Each row comes from the steps of one path. Every step used is in the known rows, and no mark comes twice. Write the path behind each row, first mark first.
Known rows:
u, z: [-17  14 -18   8  -9 -12  -6   9   5  11  -5  -7   1  -6   0  10 -10   1
  13  -5   2  -7  -2  17 -10   3   5   2  -1  -9   6   0  14   9  -3]
t, b, v: [-31   7   7  16   5  -5 -10  -7   5   2   5  -5  24   0   8  17  35   5
  14   3  -6  26  11 -14   0 -30  15  12 -11 -20 -17 -16 -15 -21 -11]
u, z, k: [-19  20 -20  -8   3  -4  -2  13   8  -1   1 -28   6  -7   3  23 -15   3
  -1 -14  20   1  -4  29  -7 -13  14 -12 -13  -6  -8   8   7  11 -13]
p, k, l, a: [-31  -4  11   8   5   0  26  14  -7  25   9  -7  -5  -1 -14  -3   6   4
 -18  33  23   1 -13  21  -9 -23  11 -31  47  20 -18   3  30 -21  -9]
l, a, z, k: [-35   5 -16 -11  14   2  -1  17  10  -7   5 -20  -2 -10   0  16 -12  15
 -18 -30  21   4   3  26  10 -27  31 -22  10   8   0   7  -6   9  11]
a, l: [-26   9   3 -13  -6   9 -19 -11  -8 -13   8  17  -8  -5   6  -9  -3   3
  -1   9   9  -8 -13  15  -5 -13 -10   0  12  11  -8   2  15   4   3]
r, z, k, l: [-39   6  -1 -21   4  17  -9  -4  -2  -7 -10 -12  -4  14 -19  15  17   3
  -7  15  16   7  -5  24 -19 -32   3 -24  16  23 -14   0  -8  -1 -58]
d, m, p, k: [ 14  -6  -2 -24   5  -7  33  -3  -1  50   4 -15  34   0 -15  -4   7   4
 -28  27  16   0 -10  31  -3   3  -6 -37  -5   5  -4  -4  38 -13 -24]
r, z, x: [-25  -9 -19 -14  -9  18 -28  -7   0   0  -3   4 -11  18 -16 -10   6  -5
  15 -43  -2  16   4  19 -11 -22  -5  -9  14  10   9  -7  -3   4 -18]
r, z: [-16  -9  -5  -8  -8   2 -12  -3  -2   3 -10  10   0   9 -12   0  11   0
   9  -9  -1  -3   2  12 -17  -3  -2  -6   5   9  10  -4  -4   6 -26]
a, l, k, p, x, z: [-42  -6  10 -19  10  -6 -15 -24 -19  -7  28   6  18   4  14 -40 -16  -1
 -22  17  37  -4 -14  44 -32 -28  12 -14  39  15 -44  19  27 -13  -1]
p, k, z, r: [ -8   3 -31   3  19 -15  22  -4 -21  34   1  -4  -5  -4 -22  -1  11  19
 -21  -7  25  17   8  16  12 -23  11 -33  16  18 -18  -6  -1   2  -3]
k, l: [-20   9   8   3  -1   7  -1  -5  -4   3  -6  -3  -9   5 -11   2  11   0
  -2  32  -1   1  -6   0  -4 -12  -3  -4  21  10 -10  -3   3  -9 -22]
l, a, z, k, p: [-37  16  -2  -3  21   0  14  15   7  -2  -4 -11  14 -15 -10  14  -2  10
 -31 -18  26  13  -3  21   0 -30  40 -28   7   6  -6   8 -12  -4   0]
p, x: [ -3  -4   2   1  -3   2 -12   5 -11  14  14 -10   0  19   4 -23   0  -7
  -3 -14  13   8  -2  15 -15  -4  22  -1  14  -1  -7   2  10  -6   9]
a, l, k, p, x, z, r: [-51   1  -6 -21  35  -1  -9 -25 -28   0  41  -9  14  -9   3 -53 -13   7
 -23 -10  43   7  -8  48 -25 -37  17 -35  41  18 -47  16  22  -9   3]
l, k, p: [ -8  -3  16   3  20  -8  21  -8   1   9   6  -6  20   1 -10  -4  -3  -1
 -29  16  14   4  -4   4  -5   8   6 -12   0   8 -31  16  -1 -17 -12]
z, x: [ -9   0 -14  -6   0  17 -16  -5   1  -4   7  -5 -11   8  -4 -10  -4  -4
   5 -34  -1  19   1   8   7 -20  -2  -3   9   1  -2  -1   0  -2   8]
t, z: [-18  12 -18   5  -7  -5 -12   3  -3   4 -11   0   5   6   1  10  11   4
   8  -7   3  -1   6   2  -1  -8  13  -3   7 -14  16  -8   4   3  10]
t, b: [  0   5   5  17  -4   0 -10  -4   5  -9   0 -15   9   3  11  11  24  -9
  14 -12  -5  12   5 -12  -2 -13  -6   5  -8 -16  -2  -3  -7 -16  -1]
b, t, z: [-23   2  -9  -3  -2  -7 -35   8  -4   5   2  -5  11  -4   7  26  11  19
  -6   5  16   3   8   1   3 -15  17  14 -18 -29  12  -8  -2  -4  16]
k, l, a, z, r: [-62  16 -20   7  26   6  -1   7  -7  14   5 -18 -20 -16 -24 -10   7  19
  -7 -17   7   7   5  17   9 -33  26 -32  44  16   0  -8  -1   0   6]
u, z, x, p, k: [-27   6 -23  -3  -8  15 -18   5  -2  25  32  -1  -3 -14  -3   6 -14 -12
  12   3  33  13 -13  42 -27 -31   6 -29   7  -2   4   7  36   6  19]
t, z, x, p, k: [-29   5 -25  -6  -4  24 -23   1 -11  20  26   7   2  -3  -1   5   7  -9
   7  -1  32  20  -5  27 -18 -40  14 -34  15  -7  14  -2  25   0  32]
b, e: [-12  -3  -2  -2 -19  -7  -9  -8   9 -12  15  -5  -6  15  -7  -1   1   0
   2  -5  26  -5  -6   8  -5   4 -13   7   0 -13  -6  11   2  -1 -12]
m, p, x, z, r: [-11   4  -9 -15  36  11  -9 -10 -14  22  32 -25  17  -6   9 -46  -1   3
  -6  -5  23  16  -5  37 -19 -24  14 -46  23  -2  -5   0   8  -5  11]
r, z, k, p, x: [-24   4   5 -16   8   9  -5   2 -11  11   1 -11  21  23 -13 -12  12  -9
 -20 -18  34  23  -9  35 -38 -25  37 -24   7  10 -17   7  -6 -10 -39]
v, b, t: [-16  -4  13 -15   6  -1 -42   8  13  -1  11   5  -1 -10   9  30  10  15
  -5 -17  -7   8  12   5  -9  -7   3  14 -43  -8  -9   6  -4  -9 -14]
v, b, t, z, x, p: [-46   7 -16 -19   2  33 -82   6   7   0  30  12  -1 -12  13  37  12   1
  16 -42   7  28  10  21 -23 -47  21  -6 -32 -22  15  -3   4  -2  20]
m, p, k, z: [  6   4   0   1   9  -6  18  -8  -6  45  -6   7  13   6 -11   8  15   8
 -34  53  23  13 -11  21   1  -7  -4 -36   8  17  -9  -2   7  -9  -8]
k, z, x: [-10   4 -34   1  -6   8 -17  -9  -7   6 -12   4 -14  16 -10   6  -1   1
  -1 -38  -2  25   7   9  16 -33   7   0  16   8  -4 -13 -13   4   3]
p, x, z, k, l, a: [-44  -1  -4 -15  13  13  -4  11 -12  -8  22 -34   6   5  12 -13 -13  -1
 -10 -10  36  10  -6  49 -23 -60  41 -31  57  11 -26   6  18 -12  -8]
r, z, x, p: [-27  -8 -15 -17  -5  39 -40  -9  -5   0  19  15  -5   2  -9  -2   2 -18
  23 -27   9  17  -5  26 -29 -35   2 -23   9   8  18  -7   2   8  -1]
p, x, z, k, l: [-32   3  -4 -22   6   7 -15  -5 -14 -13  14 -29   3  13  12 -12  -5   1
  -9  18  32  11  -5  38 -23 -50  21 -19  37   9 -29   7   8  -6 -25]
m, d: [  1   6  21   8  11   3 -11  -4  15  16  -3   4   6   7   0  23  17 -13
   7  12   3  -3  -2  -2   9   9   2  -5  -2  12   3  15   3   4   2]
v, b: [-13   6   2  -7   1   0 -20   4  14   0  -3   9  -7   1   5  12  10   0
   8 -28 -22   5  10   6 -14  -2  -2  -2 -17   9  -6   5   1  -1 -20]

Which path is each row?
[ -3  16   9  -9  20   6  19   1   1  -7  -2 -11  22  -6  -5  11   3  -2
 -27   4  23  17  -7   8  -7 -18  18 -19 -13   2 -20   9 -14  -9 -22] -> z, k, p
[ -3  -4 -30 -31  24   1   5 -11 -18  36  23 -38  36  -5   0 -43  -6   3
  -7 -35  17  10   3  48 -13 -26  20 -45  17  -7  -2 -13  27  -2  -9] -> d, m, p, x, z, r
[-19   6 -12  -3  27  -4   4  -8 -24  10  18 -11  20  -9  -1 -43   0  -1
  -7 -23  25  20   2  24 -25 -31  31 -28  27  -4 -15   0   1  -7   1] -> k, p, x, z, r
[-19  -3  -7 -25   4  10  -8   1   2  -8  -4  -9   5   8  -8  14   5   3
  -4 -18  17   5   1  25 -13 -21   6 -19  -5  13  -4   3  -9   7 -36] -> r, z, k
[-32  -2 -19 -14  -4  16 -27  -7  -3  16  27  13 -14 -10  -8  -1  -3   1
  -3  12  28  18  -5  28 -10 -34   5 -28   8   9   8   6  13   8  29] -> a, z, x, p, k
[-54   2   0   6  -1 -10  10  11  -3  27   0  -1 -15  -3 -20   1   9  18
 -21  38  22  -2  -6  25  -3 -24  16 -26  47  23  -7   2  21  -9  -3] -> p, k, l, a, z
[-34   2 -19 -11   1  31 -62   2  -8   1  31   1   6 -13   9  24   2   1
   7 -15  27  22   0  15  -9 -46  23  -3 -14 -30  20  -9   2  -1  41] -> b, t, z, x, p
[-10  -7  -6 -12   1  28 -11  -3  -7  15  37   7  -4  -8  -3  -6  -6 -12
  -1   6  30  21 -12  26 -17 -33   1 -31  10   7  -3   7  22  -4  23] -> z, x, p, k
[ -9  -4 -31  -2  -7  -3   1  -6 -12  25  -5   6 -13  17 -16   3   4   7
 -16 -12  18  26   3  21  11 -33   3 -14  22  17 -14  -5   5  -2   0] -> p, k, z, x
[-19   8   4 -18  12   8   7  -1   0  -4 -12  -1  21   4 -17  12  13  -1
 -17  -6  21  15  -5  19 -23 -22  15 -25  -8  11  -9   5 -17  -3 -49] -> r, z, k, p
[-11   1  -9  -9   3  39 -28  -6  -3  -4  30   6  -5  -9   3  -3  -9 -19
  14 -20  11  19  -7  15 -13 -32   5 -17   4  -1   8  -1   4   4  26] -> z, x, p
[-40   2  -5 -16  16  11   8   7  -1 -23   7 -22   6 -13   7   9 -12   5
  -7   3  24   2  -5  34  -8 -56  19 -31  43  13 -18   4   9  -6 -17] -> x, z, k, l, a
[-54  10  -4   9   1   0  -7   8   2   7  -8  -3 -16  -2 -14   4   5  12
  -7  12   1  -3  -2  13   2 -23  19 -12  41  14   4  -5   4  -3   1] -> k, l, a, z
[-60  11 -15   8  -2  27  -9  18  -4  32  33  -9 -10 -15 -13   5 -12 -13
   9   9  36  13 -22  53 -32 -52  21 -45  48   9  -4   3  49  -9  14] -> u, z, x, p, k, l, a
[-20   1  11   1   0  -4  15  -2  -8  20   2  -1  -8   6 -16  -1  14   6
 -16  59  19   2 -11  11  -9 -12  -6 -18  27  19 -21   5  20 -16 -23] -> p, k, l
[-10   3 -28   0  22   7  10  -6 -25  35  24   7   1 -21 -16   7   4   5
 -13   8  37  19  -1  23  -7 -35  19 -47  11  16  -7  -7   4   7  15] -> x, p, k, z, r
[-32  -1 -14 -11   2  -6 -13 -22 -12  -1   4  13  -7   9  -1   4 -10  14
 -23   9  18  -8  -4  25   8 -18  -3  -4  22  28 -35   5   8   4   1] -> a, l, k, z
[-32   5 -22 -11  -2  26 -45 -10   1  -2  20  11 -15 -10  -2   1  -7  -4
  11 -14   9  17  -1  16  -6 -35   9 -13   4   1  19  -2  -5  15  33] -> a, z, x, p
[ -5   7  13   9   5  -1   2   0 -13  20   5  -2  17  14  -4 -24   8 -13
 -16   0  17  17  -9  10 -25  -6  29  -5  12  -3 -13   4   3 -17  -2] -> k, p, x
[-44  20  -8 -15   6   2 -13  -6   4  -9  -8 -16 -14   2 -12  19   8  17
 -20  29  16   7  -2  15   4 -30   9 -13  10  17 -13   4 -14   4 -25] -> a, z, k, l
[-20  17 -21 -11   6   3  -7   7   0  -8  -4 -21  11   4   6  23   6   6
  -5 -16  21   8   6  14   2 -24  22 -16  -3 -10   3   0  -4   5   0] -> t, z, k
[-12  -7  16   4  17  -6  10  -5  -9  24  22 -17  19  20  -5 -26  -3  -8
 -32   5  26  11  -6  19 -21   2  27 -13  14   6 -38  19   8 -23  -4] -> l, k, p, x
[-63  10 -19   3   0  17 -23   3   3   4   0  -8 -27   5 -18  -6   1   8
  -1 -23   1  15  -1  21   8 -44  17 -15  50  15   1  -6   4  -5   8] -> k, l, a, z, x
[ 10  -3  -5 -19   1   4   4  -2  -7  46  10 -29  33  19  -3 -25   0  -9
 -16 -12  10   6  -8  35 -14   1  19 -23   3  -6  -1  -9  30 -12 -11] -> d, m, p, x
[-32  -5   6 -17   7   2 -12 -17  -3 -10  23   4  -4   0   6 -10 -13   7
 -16  13  18 -14  -9  23   0  -5 -13  -7  16  21 -33  17  21  -2   3] -> a, l, k
[-23   2  17  -1   2  17   2  -4 -11  21  24  10  -1 -11 -10   7  10  -8
  -9  74  31   3 -19  17 -27 -25   1 -33  22  16 -11   5  25 -11  -5] -> x, p, k, l
[ -3   4 -15  -6  10  10   2 -12  -6  42   2   2   2  14 -15  -2  11   4
 -28  20  21  32 -11  28   7 -27  -6 -38  16  18 -10  -4   6 -11  -1] -> m, p, k, z, x
[ -8  -9 -17   2   8 -15   6 -11  -5  13  -4  -5   1  13  -7  13  -7  10
 -22   0   9   1   9  10  15  -3   7  -3   9  17 -27   4  -6   0  -3] -> l, k, z
[-29  12 -29  -4  20  -7  -9  -5  -4   7   4  -9 -14 -14 -14 -11   6  22
  -4 -24   3   8  12   6  14 -12  11 -17   3   4   8  -5 -13  14  11] -> a, z, r
[-57   9   0  -4  16  20  -3   1   5  39  13 -10 -11   3 -24 -13  13  11
 -28  34  23  21 -18  40   0 -38   4 -53  49  24  -5   3  24 -19   3] -> m, p, k, l, a, z, x
[-53   5  -8 -11   0  28 -46   0 -15  21  34   1  -1  -8  -8  24  17   6
  -9  44  46  25 -11  26 -19 -58  15 -21  11 -11   0  -4  22 -15  17] -> b, t, z, x, p, k, l
[-11  -6 -12 -25   7   1 -12   1 -10 -15  19 -25  11   8  22 -13 -17   0
  -7 -17  32  10   1  39 -19 -38  24 -15  16   0 -19   9   5   3  -3] -> p, x, z, k
[  3  -5 -18 -45  11   4   2  -6  -7  16  16 -42  46   8  13 -16 -13  -1
 -19 -15  30   8  -4  57 -17 -33  23 -38   5  -5 -13  -1  24  -4 -23] -> d, m, p, x, z, k
[-18   4 -10 -43  11  11   2 -12 -10  19  10 -45  36  12   2 -15  -3  -1
 -23  19  28  11 -10  57 -22 -46  20 -42  26   5 -23  -5  26 -12 -44] -> d, m, p, x, z, k, l
[-62   2 -15  -1  -1   6  -6   7  -2  22   7  -8 -25   5 -24  -9   5  14
 -16   4  20  17  -5  32   3 -44  13 -29  55  23  -9   1  21 -11   4] -> p, k, l, a, z, x
[-37   2  20  -8  12   2 -11 -16 -15  10  29   2  11  15   1 -36  -6  -5
 -32  15  34   2 -19  34 -25 -11  17 -13  26  18 -46  20  24 -19   2] -> a, l, k, p, x
[-26  -8  -8  -8  40 -10  10 -13 -20  12  33 -27  23  -3  -1 -45 -11   4
 -22 -19  33  15   4  33 -20 -24  30 -35  29   7 -39  16   6 -14   0] -> l, k, p, x, z, r
[-34   0 -12   6   1  -6  -6  14   6   5  -2  -1  -8  -8  -4   2  -7  12
  -4 -22   3  -5   4  13   8 -12  22  -8  20   4  13  -1   2   7  22] -> l, a, z
[-25   7 -12 -19  11   1 -29  12  -1  -8  10 -25  16  -6  10  40   6  22
 -20  -5  35  11   6  14   6 -32  26   1 -30 -26  -2   1  -9  -3   4] -> b, t, z, k
[-18  -9 -26  -6  11  22 -22 -17  -8  11  25   1  -5   5  -4  10 -16  -9
  -9 -18  20  20   2  25   2 -36  12 -21  14  16 -19   2  -3   4  22] -> l, k, z, x, p
[-51   1   1 -13  11  22   2  13  -1  -2  -2 -19  -1   7 -18  13   8   2
  -7 -12  21   5  -7  35 -18 -43  22 -36  36  24 -12   0   3  -8 -42] -> r, z, k, l, a
[-34  -2  16   5   9  23  13  13 -10  25  31   4   2 -18  -9   6   1 -10
 -10  47  34   1 -21  29 -28 -35  19 -45  42  18  -8   5  36 -16   9] -> x, p, k, l, a
[-43  -2   3  -1   7  39  -2   9  -9  20  39  -1 -10 -10 -13  -5  -3 -14
  -3  13  34  20 -20  37 -22 -54  17 -48  51  18 -12   3  35 -18  17] -> z, x, p, k, l, a
[-28   7  -6 -23   9   6  -2  -9  -3 -27   0 -17   3  -6   6  11  -4   8
  -6  29  20   4  -3  22  -8 -46   1 -19  23  12 -21   4  -1   0 -33] -> x, z, k, l
[-32   5   8  11   6  12   9  11  -3   6   1  -9  -6  -1  -8   0   2  -2
  -4   5   3  -1  -8  11  -5 -21  15 -17  42  12  -8  -3  12 -14  -6] -> k, l, a
